Each row was made from one small tree. The marks that hang from a mark follow it in brackets, in the order of their numbers. Every link used is in the known rows. Write each row's tree.
Known rows
q_867{q_889{q_151 q_732{q_699}}}: [  5   1  -4  -4  -2  -1  -1  -1  -2   0  -8   3  -1   0  10  31   3   0
   0  -3  -4   1   1   0   5  -2 -10  -3  -1  -4   5  -9  -2  10   7   3
   3  -9  -3   8   0   3  -3   4]
q_732{q_699{q_483{q_68}} q_889}: [ -3   4  -4   7   2   0   3   0  -6  -1  -7   0  -1   0  -4 -22   1   2
   1   0  -3  -1  -4  -3   2   1   4   4   1  -6  -9   4   2   9   2  -1
  -3  -2  -3   1  -8  -4 -10   7]
q_286{q_109 q_508{q_699}}: [ 6 -7  3  4 15 -3  6  2 -1  2  1 -1 -1  5  3 29 -1 -2 -1 -1 -1 -2 -2  0
 -3  3  7  1 -3 -4  5  3  7 16  0 -5 -2 -2  2 -7 11 -1 -3 -4]
q_732{q_699{q_151 q_483}}: [-3  4 -1  1  3  5 -6  2  1  0 -1  0 -1  3 -2 -4 -1 -3 -1  0  1  1  2  2
  0  0  4  5  3 -1  0  1 -2  0  3  2 -2  2  2  4 -1  5 -4  2]
q_867{q_889{q_732{q_699}}}: [ 1  4 -2  1 -1  1 -3 -1 -1  1 -8  2  0  2  8 19  2  1  5 -1 -6 -2 -3  4
  4 -3 -8 -4 -2 -3  8 -9  3 11  4  2  4 -3  0  6 -3 -2 -4  4]
q_286{q_508}: [-1 -4 -1 13  6 -5  5  0  3  1  2  0  3  1  7 18 -1 -5  3 -2  0 -5 -4  0
  0  1  4 -2 -1 -1 10  4  4 19  0 -2  0  4 -2  2  6  5  0  2]
q_889{q_151}: [ 3 -6 -3  5  0 -5  4 -2  4  1  0  2  2 -2  7 19  1 -4  7 -2  2  0 -2  0
 -1 -1  0 -1  1 -1  3  3 -2 14  6 -1  1  0 -6  7  9  5 -2  0]
q_286{q_508{q_699}}: [ 2 -6  1  9 14 -6  2  1  5  3  3  0  0  3  6 21  0  5  6  0  1 -4 -6  4
 -1  4  7  0  0 -3  9  4  8 13  1 -4 -1  1  2 -3  9 -4  2 -2]
q_699{q_151{q_889} q_483{q_68} q_732}: [ -5  -1   2  -4 -10   2  -6  -3  -1  -2   1   0   3  -2  -1 -37  -2  -6
  -4   1   2   3   4   1   2   6   0  -2   2   6   1  -6  -6 -12  -5   1
   0   5   0  -8 -13  -1   2  -4]
q_109{q_286 q_699{q_151 q_732}}: [  1   0   1  -4  -1   4  -4   4  -1  -3   9  -3   1   3   5 -15  -4  -1
   1   5   3  -2   9   1  -2  -1  -3   0   1   4   6  -3  -3  -2 -11   1
  -2   7   3   2  -7  -3   7  -6]
q_508{q_286{q_109} q_699{q_483{q_68}}}: [  3  -3   2   0   5  -1  10  -4  -7   0   1  -1  -4  -2 -13   2  -4  -1
   5   1   0   0   1   1  -6   3   7   5  -4  -6  -8   2   3  16   2  -5
  -6  -6  -1 -12   3  -9  -5 -10]
q_732{q_699}: [ 0  1 -2  7  5 -1  0  2  0  2 -2  1  1  2  5  4  1  0  9  2 -3 -1 -5  3
 -1 -2  4  1 -2 -3  3  3  3 16  4  2  2  2 -3  8  4  0 -6  5]
q_483{q_68 q_699{q_151{q_889} q_732}}: [ -5  -2   5  -3  -5   1  -7  -2  -3  -2   3   0   3   0   5 -46   0  -3
  -4   3   1   0   5   5   1   6   0  -5   0   8   3  -5  -2 -16  -7   5
   2   1  -4 -13 -11  -6  -2  -4]
q_508{q_286 q_699}: [  4  -3   1   5   8  -7   4  -3   6   2   3   1  -2   0  -4  12  -2  -1
  15   2  -1  -2  -7   7  -6   0   5   1  -2  -4   2   2   6  16   3  -3
  -1   2   1  -3   7 -10   2  -5]
q_483{q_68 q_699{q_151{q_889}}}: [ -5  -3   4   1  -1   1   0  -2  -4  -1   3   1   2   1   4 -35   1 -10
   1   1   0  -1   7   6   1   4   3  -3   1   4   3  -7   0  -5  -1   3
   2  -2  -6 -18  -8  -5  -6  -3]
q_483{q_68 q_699{q_151 q_732{q_889}}}: [ -4   0   3   3   0   1  -9   0  -3  -3  -1   0   1  -2   2 -44   0   4
  -7   2  -1  -5   3   1   0   4   0  -2   2   5  -2   1   1 -19  -9   3
  -2  -1  -4  -6 -10  -6  -6   0]
q_151{q_889{q_732{q_699{q_483}} q_867}}: [-2  6 -2 -6 -6  2  8 -1 -5  1 -6  1 -2 -1 -6  8  3  5 -2 -2 -2  7 -3 -3
  5 -4 -3  0 -2 -2 -7 -4 -2  1  9  2  4 -6  1  0 -3  1  0  8]
q_483{q_699}: [-3  0  0 10  4 -1  1  0  4  2  1  1  2  2  7 -4  1  2  8 -1 -1 -6 -5  3
 -3 -1  3 -2 -2  1  4  5  5  2  1  0  2 -1 -4  1  3 -4 -6 -2]
q_151{q_889{q_867}}: [ -1  -3   0   3  -6  -4   8  -3   1   3   1   3   3   0   0   6   3 -10
  10  -1  -2   4  -2   0   2  -4   1  -3  -3   0   1  -2   0  10   6  -1
   7   3  -2  -4   4   3   0   5]
q_109{q_699{q_483}}: [-3  2 -1  5  0 -1  3  2  2  3  3 -1  1  4 -1 -2 -1 -6  8 -1  3 -4 -2 -1
 -2 -1  3  2  0 -1  0  5  4  4  0 -3 -1  1  0  6 -1 -2  1 -3]
q_889{q_151 q_732 q_867}: [  2  -4  -5  -2  -3  -1   7  -1  -1   0  -2   2  -1  -8   1  36   3   8
   2  -3   2   4   1  -2   2  -4  -7  -2   1  -1  -4   1  -4   3   9   2
   2 -10  -4   5  13  11   2   3]
q_867{q_889{q_151 q_732}}: [  3  -2  -4  -1  -6  -4   1  -5   3   0  -5   3   1  -2   9  32   2  -4
   3  -6  -2  -1   1   0   4  -2 -12  -5   0  -2   8  -9  -2   8   6  -1
   3  -6  -2   6   2   5  -1  -2]
q_508{q_699}: [ 1 -3  0  5 10 -5 -1  0  6  4  2  2  0  2  3  8  0  5 12  2  0 -2 -6  6
 -3  0  4 -1  0 -3  5  3  6  9  2 -4  1  1  1 -1  9 -8 -2 -5]
q_889{q_732}: [-1  1 -3  5  1 -2  3 -2  4  1 -1  1  2 -2  4 15  0  6  7  0 -1 -4 -6  5
 -2 -3 -5 -5  0  1  5 -3  1  8  3 -1  2  0 -1  7  3  3 -1 -3]
q_699{q_151{q_889} q_483 q_732}: [ -3   3   2  -4 -10   0  -7  -3   6   0   1   0   4   1  -1 -19  -1  -6
  -6  -1   2   2   1   0   0   3  -1  -2   2   7   4  -6  -5 -14  -4  -1
   2  10   4   0 -10   3   4  -3]
q_889{q_151 q_732{q_699{q_483}} q_867}: [  1   2  -5  -6  -3   4   6   2  -5   0  -6   1  -3  -6  -3  32   2  13
  -5  -3   2   7   0  -5   4  -4  -4   3   1  -5 -12   3  -5  -1  11   4
  -1 -15  -2   8   8  10  -1   8]
q_889{q_732{q_699{q_151 q_483}} q_867}: [-4  5 -2 -8 -1  9 -1  3 -4 -1 -3 -1 -4 -3 -7 14  1  8 -6 -1  1  5  5  0
  3 -4 -4  3  3 -2 -7 -2 -5 -9  7  4  0 -8  3  3  3  9  0  6]

Which tree is each row?
[-3  6 -4 -2 -2  5  4  2 -4  1 -5  0 -3 -3 -5 19  1 13  0 -1 -1  4 -3 -3
  2 -4 -3  2  0 -4 -7  4 -1  0  8  2  1 -9  1  8  4  4 -2  7]
q_889{q_732{q_699{q_483}} q_867}
[  5  -1   2   0   3  -6  -3  -3   7   1   3   1  -1  -2  -3   2  -4   6
  10   5  -1  -1  -8   5  -6   2   3  -1  -4   0   3   4   4   3  -3  -1
  -1   4   2   1   4 -12   6  -5]
q_508{q_286 q_699{q_732}}
[  5   0   3  -3   4  -4  -6  -3   7  -2   1  -1  -3  -1  -8 -12  -1   1
  -2   4  -2  -1  -3   3  -4   2   1   1   1   1  -2  -1   1  -9  -6  -1
  -3   7   3  -2  -1 -10   5  -2]
q_508{q_286 q_699{q_151 q_732{q_889}}}
[  3  -5   1   4  16  -1   3   2   1  -2   9  -3  -3   2   5  18  -3   4
   0   1   4  -3   5   3   0   5   4   1   3  -2   9  -3   2  10  -4  -4
  -4   4   7 -12   3  -2   4  -5]
q_109{q_286{q_508{q_699{q_151}}}}
[ 6 -5  4  0 11 -3 -1  2  0  2  1 -1  0  4  5 18 -2  7 -6  2 -1 -2 -3 -1
 -4  4  5  0 -4  0  5  4  5  4 -5 -3 -2  0  2 -4  8 -2  2 -5]
q_286{q_109 q_508{q_699{q_732}}}
[ -5   1  -1   0   3   6  -4   2  -6  -1  -1  -1  -1  -1  -2 -18  -1  -1
   1   1   1   2   6   3   1   2   5   4   3  -2  -3   1  -3   2   1   4
  -4  -2  -2  -3  -4   2  -7   2]
q_732{q_699{q_151 q_483{q_68}}}
[ -3   2   3  -7 -12   3  -3  -2   2   0   1   1   2  -2  -5 -11   0  -5
  -6  -1   2   6   3  -3   2   0  -1  -1   1   5  -2  -3  -6 -17   0   1
   4   5   3  -4  -3   5   5   2]
q_699{q_151{q_889{q_867}} q_483 q_732}
[ -4  -1   3  -5   2   2 -12   1   0   0   3  -1  -1  -3  -2 -25  -3  10
   0   4   4   0   4   5  -2   7   2   2   4   1  -1   2  -1 -19  -5   0
  -4  -1   4  -6  -3  -7   2  -8]
q_508{q_699{q_151 q_483{q_68} q_732}}
[  1   0  -3  -1 -10  -1   2  -1   2  -1  -4   2   0  -6  -4   7   2   3
  -8  -5   1   4  -3 -12   3  -1  -3   2   2  -2 -12   9  -4 -13   2  -2
   0  -3  -2   8   3   6   2   7]
q_699{q_483 q_732{q_889{q_151 q_867}}}
[ -1   2   4  -9  -2  -1  -9  -1   7   2   2   0   1   2  -2 -19  -1   3
  -4   2   3   3  -1   4  -1   5   1  -1   2   4   2  -5  -2 -20  -3  -2
   1   5   7  -6  -6  -6   5  -7]
q_508{q_699{q_151{q_889} q_483 q_732}}
[-3  7 -3 -4  3  6 -4  1 -1 -1 -4 -2 -2  0 -3  5 -1  6 -6  0  1  1  1  3
  1 -1 -3  2  4  0 -1 -4 -4 -6  4  2 -2 -4  4  6 -2  7 -2  0]
q_889{q_732{q_699{q_151 q_483}}}
[ 0 -1  2 -5  0  3  1  2 -4  0  0  1  0  2 -1 -1  4 -7  1  1 -2  8  6  2
  3 -4  2  1 -1  0 -2 -6 -3  1  6  5  5  2 -1 -7  1  5 -2  9]
q_732{q_699{q_151{q_889{q_867}}}}
[ -1   0   0   3   5   5   5   4  -3  -3  10  -5  -2   4   1   9  -4 -10
  -5  -2   6  -4  10  -3   0   3   3   4   3  -1   5  -1   0   9  -6  -3
  -6   4   5  -5  -8   3   6  -3]
q_109{q_286{q_508} q_699{q_151 q_483}}
[-1  6 -4  8  3 -1  3  0  1  1 -8  1  0  3 -3 -6  2  1 -1 -2 -4 -2 -8 -5
  0 -1  4  4  0 -5 -6  4  3  7  4 -3 -1  1  0  8 -4 -1 -8  8]
q_732{q_699{q_483} q_889}
[-1  4 -3  4 -1  1  9  2 -1  0  7 -2 -1  4 -1  0 -3 -3  8  0  3 -4  1 -3
 -1 -2  1  2  0 -3 -1  1  2 13 -3 -5 -3  2  2  3 -6 -5  2 -6]
q_109{q_286 q_699{q_483}}
[ 4 -2  4 -5  5 -3 -9 -2  7 -1  5 -1 -2 -2 -4 -1 -4  2  4  5  1  0 -1  7
 -5  3  2  0  0  2  4 -1  1 -6 -4  1 -2  5  3 -3  3 -7  7 -6]
q_508{q_286 q_699{q_151 q_732}}
[  0   0   0  -1  -4   1  -5   1   2  -2  -1   0   1  -3  -3  -8   2  -1
  -4   1  -1   2   2  -3   1  -3  -3   0   2   2  -3   3  -3 -15  -4   2
   2   5   1   2   2   5   2   7]
q_699{q_151 q_732{q_889{q_867}}}
[ -6  -1   1   0  -6   1   2  -4  -3  -1   2   0   2  -1  -2 -26  -1 -12
   0  -1   2   2   6   3   2   4   2  -1   3   2   1  -7  -4   1   0  -1
   0   4  -1 -12 -10   2  -3  -4]
q_699{q_151{q_889} q_483{q_68}}
[ -2   5  -2   0   1   5   0   3  -2  -1  -5   0  -3   1  -9   1   3  -4
  -7  -3  -1   4   2  -6   3  -4   2   6   3  -5 -11   3  -2  -6   4   1
  -1  -1   2   0   0   7  -5  12]
q_732{q_699{q_151 q_483} q_889{q_867}}
[  3   4  -4  -5  -6   2  -1  -2  -2   0 -10   2  -2   0   5  27   2   0
  -4  -6  -2   1   0  -3   5  -1  -8   0   1  -5   0  -7  -3   4   8   1
   1 -10   0   9  -4   3  -3   3]
q_867{q_889{q_151 q_732{q_699{q_483}}}}
[  4  -5   2   5   8  -1   9   4  -5   1   3  -3   1   7   5  21  -1 -15
  -2  -1   0  -5   4  -3  -2  -1   4   1  -5  -1   5   3   6  20  -3  -2
  -2   0  -3  -1   6   4  -1  -2]
q_286{q_109{q_699} q_508}
[ -4   4  -1  -4  -6   1   1  -5   3   0  -1  -1   1   0  -3  -3   0  -5
  -6  -3   2   2   1   3   1   1  -5  -3   3   5   3 -11  -5  -7   3  -2
   2   2   4  -3  -8   6   2  -5]
q_699{q_151{q_889{q_732}} q_483}
[ -3  -4   2   3   4  -2  -4   1  -1   1   3  -1   0  -3   1 -11  -4  12
  -2   2   3  -2  -3   0   0   9   6   0   1  -1   3   8   5  -3  -5  -2
  -5  -3   3  -6  -2  -8   4  -4]
q_286{q_508{q_699{q_483{q_68} q_732}}}
[ -3   3   0  -1  -8   3  -6   0   3  -2  -2   0   0  -3  -8  -9   1  -1
  -9  -3   1   2   1  -7   1  -1  -2   2   3   2  -7   4  -4 -20  -3  -1
   0   3   3   3  -1   6   2   5]
q_699{q_151 q_483 q_732{q_889{q_867}}}
[-1  0 -1 -2 -7 -2  9 -4 -1  2 -2  2  1 -3 -1 13  3  1  4 -2 -2  3 -2  1
  3 -5 -6 -6 -3  2  0 -7  0  4  7  1  7 -3 -1 -4  3  3  2  3]
q_151{q_889{q_732 q_867}}
[  3  -2   1   4   3  -1   4   4  -3  -2   8  -4   1   3   9   4  -4   1
   0   3   2  -5   1  -3   0   2   0  -2  -3   2   9   3   2  12 -11  -1
  -3   6   1   3  -6  -4  10  -2]
q_109{q_286{q_508} q_699{q_732}}
[  1   1   4  -8  -3   7  -6   3  -2   0   3  -4   0   5  -4  -7  -3  -9
 -10   1   3  -1   9  -2  -3  -1   0   3  -1   3  -1   0  -3 -14  -8   0
  -3   2   2   2  -1   4   2  -9]
q_286{q_109{q_699{q_151 q_483 q_732}}}
[  9  -3   0  -5  -2  -2   3   2  -4  -1  -3  -1   1   3   2   2   1  -7
 -10   0  -1   0   2  -9  -2  -3  -3   1  -3   0  -7   3  -1  -2  -5  -1
  -2  -3  -6   7   2   1  -1  -3]
q_286{q_109{q_699{q_732{q_889{q_151}}}}}
[ 3 -5 -4  4 -2 -5  9 -1  1  0 -4  3  0 -4  0 21  5 -3  1 -5 -1  3 -1 -7
  3 -4 -2  1  1 -4 -9  5 -1  7  7 -1  2 -3 -5  3 10  7 -3  9]
q_732{q_889{q_151 q_867}}
[ -1   0  -5  -4  -2   3   4   0  -9  -1  -6   0  -2  -6   0   1   0  11
  -4  -1   2   3   0  -1   3   2  -3   1   2  -4  -8   0  -4   6   7   4
  -4 -14  -5   5  -2   3  -5   1]
q_889{q_151 q_732{q_699{q_483{q_68}}}}
[ -5   2  -2   5   1   3   2   1  -7   1  -3   1   0  -1  -1 -14  -1   1
   7   1  -1   0  -2   0   1   2   6   3   0  -4  -4   4   1  11   4   1
  -2  -3  -3   2  -4  -2  -8   3]
q_732{q_699{q_483{q_68}}}
[  6   1   4  -4   0  -1   2  -3   2   1   0  -1  -3   0 -11   8  -5   3
  -2   2   0   0  -5  -1  -7   2   5   4  -5  -2  -5   3   1   1  -2  -5
  -4   1   2  -2   3  -8   3 -10]
q_508{q_286{q_109} q_699{q_483 q_732}}
[ -1   2   3   1  -3   2  -8   1   1  -2   0   0   0  -1  -1 -18   3   4
  -8   0  -1  -2   2  -3   1  -2  -2  -1   1   4  -6   5   0 -25  -5   3
   2  -1  -1  -2   0   0  -1   6]
q_483{q_699{q_151 q_732{q_889{q_867}}}}
[ 0  3 -1 -5 -4  0  7  0 -5  1 -5  2 -1 -1 -1  9  4  4  2  1 -4  7 -2  1
  5 -5 -5 -3 -3 -1 -3 -6  0  5  9  4  6 -5 -2  0  1  3  0  9]
q_151{q_889{q_732{q_699} q_867}}
[ 0  1 -1  5 -6 -3  0  0  3  0 -3  2  2 -3 -2 -2  2  2  1  0 -3  0 -6 -5
  1 -4 -3 -2 -2  0 -5  7  1 -6 -2 -1  3  4 -1  6  4  0  1  9]
q_699{q_732{q_889{q_867}}}
[ 4 -3 -3  0 -7 -4  2  0  1 -1 -4  2  1 -6  1  9  3  3 -4 -2 -1  4 -3 -8
  2 -3 -4 -1  0 -1 -8  6 -4 -6  2  0  2 -2 -5  8  7  5  2  8]
q_699{q_732{q_889{q_151 q_867}}}
[  5  -7   4   0  17   0   1   2   0   0   3  -2  -2   5   2  27  -1  -6
  -8   0   1   0   6   3  -3   3   6   3   1  -2   6  -1   3   7  -1  -3
  -3   0   4 -12  11   5  -2  -5]
q_286{q_109 q_508{q_699{q_151}}}
[  3   0   3  -9   3  -5   2  -6   4  -1   3  -1  -3  -1  -8   7  -1  -3
   2   2  -1   2   0  10  -2   1  -3  -3   0   2   3 -13   0   1   3  -1
   0   0   4 -12  -3  -6   7  -8]
q_508{q_286 q_699{q_151{q_889{q_732}}}}
[ -3   1   1   8  -2  -2  -4  -1  -2  -1  -3   1   2  -2   3 -39   1   8
  -1   1  -3  -7  -5  -2  -1   3   0  -3  -1   3  -4   6   4 -10  -7   1
   0  -2  -6  -2  -8 -12  -6   0]
q_483{q_68 q_699{q_732{q_889}}}
[  2   2   0   4  -2  -4  -3   2   3   1   0  -1   2   3   3 -19   1  -4
   2   3  -2  -5  -5  -2  -1  -2  -2  -2  -2   1   0   5   4  -3  -8  -1
   1   6  -2  10  -4  -7   3   1]
q_109{q_699{q_732{q_889}}}
[ 1  3 -2  4  7  0 -3  2  0 -2 -4  0  0  3  1 -9  3 -5 -2  1 -4  0  0  1
  0 -2  2  2  2 -2 -1 -2  0  4  1  1  0  5 -1  3 -1  4 -7  8]
q_732{q_699{q_151} q_889}
[ 4 -1  3 -4 -1  0 -1  3 -2  1  2 -2  2  5  3 -1 -2 -5  1  4 -1 -2  1 -2
 -4 -3  0  0 -5  2  2  3  2  3 -7  0  0  2 -2  6  3 -1  0 -6]
q_286{q_109{q_699{q_732}}}
[ -3   0   4   1  -1   3 -12   1   5  -1   3   0   2   1   6 -17  -1   4
  -3   2   1  -4   1   4  -3   2   0  -2   1   7   5   3   0 -19  -6   3
   1   2  -1   1   0  -2  -1  -4]
q_483{q_699{q_151 q_732}}
[ -1   0   2  -3  -2   2 -12   4   3   0   6  -2   2   3   5 -13  -2  -5
   2   5   2  -3   5   4  -1  -1  -2  -1   0   5   7   0  -1 -11  -8   4
   0   5   0   6  -1  -1   6  -4]
q_109{q_699{q_151 q_732}}
[ -2   4   1   1  -5   0  -5   3   4   2   3  -1   2   2   1 -14  -3   0
   3   2   3  -3  -3  -2  -2   0   0   0  -1   2   2   7   2  -8  -5   0
  -1   2   1  11  -4  -5   5  -4]
q_109{q_699{q_483 q_732}}
[ -1  -2   3  -6 -10   1  -4  -1   2   0   2   1   3  -1   0  -8   1  -6
  -1   1   0   6   5   1   2  -1  -2  -3  -1   6   3  -5  -6 -12  -1   4
   5   6   1  -4   1   5   6   4]
q_699{q_151{q_889{q_867}} q_732}
[ 2 -3 -1  8  7 -2 11  4 -3 -1  9 -3  0  4  7 12 -2 -6  6  0  2 -6  3 -2
  0  1  3  0 -2 -2  8  1  4 24 -6 -3 -3  4  0 -2 -3 -2  5 -1]
q_109{q_286{q_508} q_699}
[ -4   3  -1  -7 -10   3   3  -3   0   0  -1   0  -1  -3  -8   7   2  -2
  -5  -4   2   6   4   0   3  -3  -6  -2   2   3  -3  -9  -6 -12   6   0
   3  -3   4  -6  -2   9   3   1]
q_699{q_151{q_889{q_732 q_867}} q_483}
